Each row comes from the steps of one walk. Every step used is in the known rows, and no mark comes twice. Write the walk behind each row, first mark first.
Known rows:
fisukiz -> rana: [-0.13  0.07  0.29  0.11 -0.10  0.17  0.08 -0.13 -0.21  0.14 -0.11 -0.08
  0.01 -0.06  0.16 -0.24  0.30 -0.13]
dagad -> didup -> dekufa: [ 0.05  0.03 -0.48 -0.26 -0.07  0.23 -0.24 -0.15  0.01 -0.09 -0.07  0.19
  0.17  0.04  0.03 -0.27  0.23 -0.07]
tagiz -> rana -> dagad: [-0.17  0.15  0.17  0.15 -0.10 -0.08  0.11 -0.38 -0.01 -0.14 -0.10  0.40
  0.00 -0.16  0.11  0.03  0.14  0.26]
tagiz -> rana: [-0.15  0.11  0.13 -0.04 -0.12  0.07  0.03 -0.25  0.07 -0.02 -0.14  0.20
  0.00 -0.20  0.25 -0.10  0.06 -0.02]
tagiz -> dekufa: [ 0.00  0.06 -0.47  0.00 -0.18  0.01 -0.05 -0.30  0.08 -0.01 -0.13  0.13
  0.03 -0.12  0.06  0.01 -0.09 -0.24]
rana -> gozis -> didup -> dekufa: [-0.28  0.04 -0.09 -0.20 -0.09 -0.25 -0.08 -0.23 -0.12  0.04 -0.25  0.38
  0.03  0.02 -0.01  0.00  0.48  0.16]
dagad -> didup: [ 0.10  0.11 -0.49 -0.11 -0.16  0.28 -0.13 -0.27  0.00 -0.02 -0.10  0.02
  0.12 -0.01  0.24 -0.11  0.12 -0.07]
didup -> fisukiz: [ 0.00  0.14 -0.33 -0.04 -0.22  0.15 -0.04  0.05 -0.02 -0.02 -0.12 -0.14
 -0.02  0.03 -0.05 -0.29  0.41  0.29]
didup -> fisukiz -> rana: [-0.09  0.13  0.10  0.05 -0.13  0.25  0.14 -0.01 -0.23  0.00 -0.11 -0.16
 -0.02  0.06  0.02 -0.35  0.53  0.14]
rana -> dagad -> didup -> fisukiz: [ 0.11  0.20 -0.58  0.01 -0.16  0.20  0.00 -0.28 -0.11 -0.24 -0.07  0.15
  0.10  0.15  0.00 -0.08  0.45  0.47]
gozis -> didup -> fisukiz -> rana -> tagiz: [-0.13  0.20  0.00 -0.05 -0.09 -0.11  0.28 -0.19 -0.34 -0.19 -0.28 -0.08
 -0.06  0.11  0.10  0.06  0.78  0.39]
rana -> tagiz: [ 0.03  0.12 -0.09  0.08 -0.13 -0.21  0.00  0.08 -0.09 -0.07 -0.14 -0.14
 -0.04 -0.04 -0.03 -0.09  0.21  0.19]
didup -> dekufa: [-0.12  0.01 -0.15 -0.11 -0.10  0.05 -0.21  0.05  0.02  0.04 -0.09  0.10
  0.05 -0.05 -0.13 -0.35  0.25  0.02]
fisukiz -> rana -> didup -> dekufa: [-0.25 -0.01  0.21 -0.18  0.01 -0.01  0.08 -0.15 -0.13  0.08 -0.16  0.15
  0.01 -0.08  0.00 -0.09  0.43  0.15]
tagiz -> dagad -> didup -> fisukiz -> rana -> gozis: [ 0.01  0.19  0.07  0.00 -0.01  0.23  0.19 -0.58 -0.50 -0.25 -0.08  0.10
  0.13  0.19  0.17 -0.06  0.45 -0.08]
tagiz -> gozis -> didup -> fisukiz -> rana -> dekufa: [-0.42  0.26  0.13 -0.14 -0.07 -0.07  0.33 -0.58 -0.43 -0.20 -0.32  0.27
  0.03 -0.06  0.01  0.17  0.59  0.28]
gozis -> didup: [-0.14  0.13 -0.24 -0.13 -0.19 -0.03 -0.05 -0.32  0.02  0.06 -0.27  0.07
  0.05 -0.10  0.28  0.11  0.34  0.13]
rana -> dekufa: [-0.20  0.09 -0.17  0.06 -0.17 -0.24 -0.05 -0.07 -0.16  0.02 -0.25 -0.10
 -0.02 -0.14 -0.07 -0.02  0.08  0.20]
gozis -> didup -> fisukiz -> rana: [-0.21  0.17  0.02 -0.11 -0.16  0.14  0.19 -0.30 -0.23 -0.04 -0.26 -0.02
 -0.01  0.07  0.20 -0.03  0.74  0.23]

Write each row's walk:
[-0.16  0.17 -0.04 -0.24 -0.11  0.03  0.21 -0.28  0.09 -0.14 -0.22  0.15
 -0.09 -0.13  0.17  0.11  0.35  0.55]
tagiz -> rana -> didup -> fisukiz
[-0.10  0.10 -0.21 -0.14  0.02  0.09 -0.03 -0.49 -0.01 -0.32 -0.07  0.66
  0.15 -0.04  0.06 -0.06  0.22  0.13]
tagiz -> rana -> dagad -> didup -> dekufa
[ 0.18  0.19 -0.41 -0.02 -0.03 -0.03 -0.03 -0.48 -0.20 -0.33 -0.08 -0.01
  0.19  0.00  0.19  0.11  0.07 -0.07]
rana -> tagiz -> dagad -> didup
[-0.22  0.20  0.07  0.09 -0.13 -0.02  0.26 -0.41 -0.32 -0.14 -0.22  0.19
  0.01  0.10  0.08  0.09  0.82  0.52]
gozis -> didup -> fisukiz -> rana -> dagad
[-0.09  0.31 -0.24 -0.20 -0.11 -0.11  0.20 -0.32 -0.14 -0.29 -0.22  0.21
  0.03 -0.01 -0.01  0.14  0.59  0.47]
rana -> tagiz -> gozis -> didup -> fisukiz
[-0.09  0.20 -0.16 -0.02 -0.02  0.10  0.17 -0.60 -0.51 -0.38 -0.19 -0.05
  0.15  0.08  0.08  0.03  0.32  0.00]
tagiz -> dagad -> didup -> fisukiz -> rana -> dekufa
[-0.06  0.22  0.05  0.01 -0.08 -0.07  0.08 -0.15 -0.12 -0.12 -0.08  0.15
  0.04 -0.14 -0.05 -0.04  0.16  0.10]
rana -> tagiz -> gozis
[-0.30  0.10  0.41  0.03 -0.09 -0.13  0.20 -0.40 -0.36  0.13 -0.28  0.21
 -0.03  0.00  0.27  0.13  0.52  0.00]
fisukiz -> rana -> gozis -> didup
[-0.29  0.26  0.17 -0.18 -0.09  0.26  0.28 -0.55 -0.26 -0.09 -0.20  0.27
  0.07 -0.02  0.18 -0.01  0.69  0.14]
tagiz -> gozis -> didup -> fisukiz -> rana
[ 0.11  0.15 -0.43 -0.08 -0.09  0.24 -0.12 -0.60 -0.10 -0.17 -0.07  0.06
  0.24 -0.04  0.31 -0.01  0.02 -0.27]
tagiz -> dagad -> didup
[-0.14  0.12  0.36  0.10 -0.10  0.05  0.21 -0.03 -0.38  0.04 -0.13 -0.01
 -0.11  0.14 -0.05 -0.25  0.57  0.17]
didup -> fisukiz -> rana -> gozis
[-0.23  0.13  0.11  0.10 -0.11 -0.08  0.19 -0.05 -0.39 -0.10 -0.24 -0.17
 -0.08  0.01 -0.15 -0.16  0.46  0.28]
didup -> fisukiz -> rana -> dekufa
[ 0.04  0.10  0.01 -0.08  0.14  0.02  0.04 -0.44 -0.38 -0.38 -0.06  0.16
  0.23  0.09  0.05 -0.10  0.29 -0.27]
fisukiz -> rana -> tagiz -> dagad -> didup -> dekufa
[-0.14  0.17  0.22  0.23 -0.10  0.08  0.21 -0.13 -0.32 -0.10 -0.08  0.05
 -0.02  0.10 -0.11 -0.20  0.62  0.42]
didup -> fisukiz -> rana -> dagad
[-0.13  0.26 -0.05 -0.13 -0.09 -0.18  0.13 -0.42 -0.13 -0.14 -0.21  0.29
  0.06 -0.14  0.13  0.25  0.35  0.19]
rana -> tagiz -> gozis -> didup
[-0.32  0.30  0.20  0.02 -0.06  0.13  0.36 -0.67 -0.34 -0.22 -0.16  0.49
  0.08  0.01  0.06  0.11  0.77  0.40]
tagiz -> gozis -> didup -> fisukiz -> rana -> dagad
[-0.30  0.11  0.10  0.00 -0.10 -0.25  0.09 -0.28 -0.09 -0.11 -0.28  0.19
 -0.05 -0.25  0.06  0.07 -0.03  0.15]
tagiz -> rana -> dekufa
[-0.37  0.02  0.37 -0.13  0.01 -0.14  0.10 -0.29 -0.33  0.05 -0.26  0.37
  0.00  0.06  0.04 -0.03  0.62 -0.01]
fisukiz -> rana -> gozis -> didup -> dekufa
[-0.17  0.08  0.29 -0.03 -0.07  0.02  0.19 -0.26 -0.15  0.17 -0.20 -0.05
 -0.04 -0.13  0.20  0.09  0.34  0.15]
fisukiz -> rana -> didup
[-0.06  0.07 -0.05  0.00  0.04  0.19  0.02 -0.34 -0.28 -0.15 -0.04  0.38
  0.17  0.10 -0.03 -0.20  0.44  0.03]
fisukiz -> rana -> dagad -> didup -> dekufa
[-0.04  0.11  0.32  0.17 -0.05 -0.12  0.17  0.01 -0.33 -0.02 -0.14 -0.13
 -0.05 -0.01  0.04 -0.15  0.32  0.04]
fisukiz -> rana -> tagiz
[ 0.05  0.16 -0.25 -0.11 -0.11  0.45  0.11 -0.21 -0.25 -0.12 -0.08 -0.04
  0.05  0.15  0.19 -0.26  0.50  0.04]
dagad -> didup -> fisukiz -> rana
[ 0.07  0.09 -0.43  0.06 -0.11 -0.29  0.06 -0.16  0.01 -0.19 -0.16  0.08
 -0.01 -0.08 -0.08  0.11 -0.07 -0.08]
rana -> tagiz -> dekufa
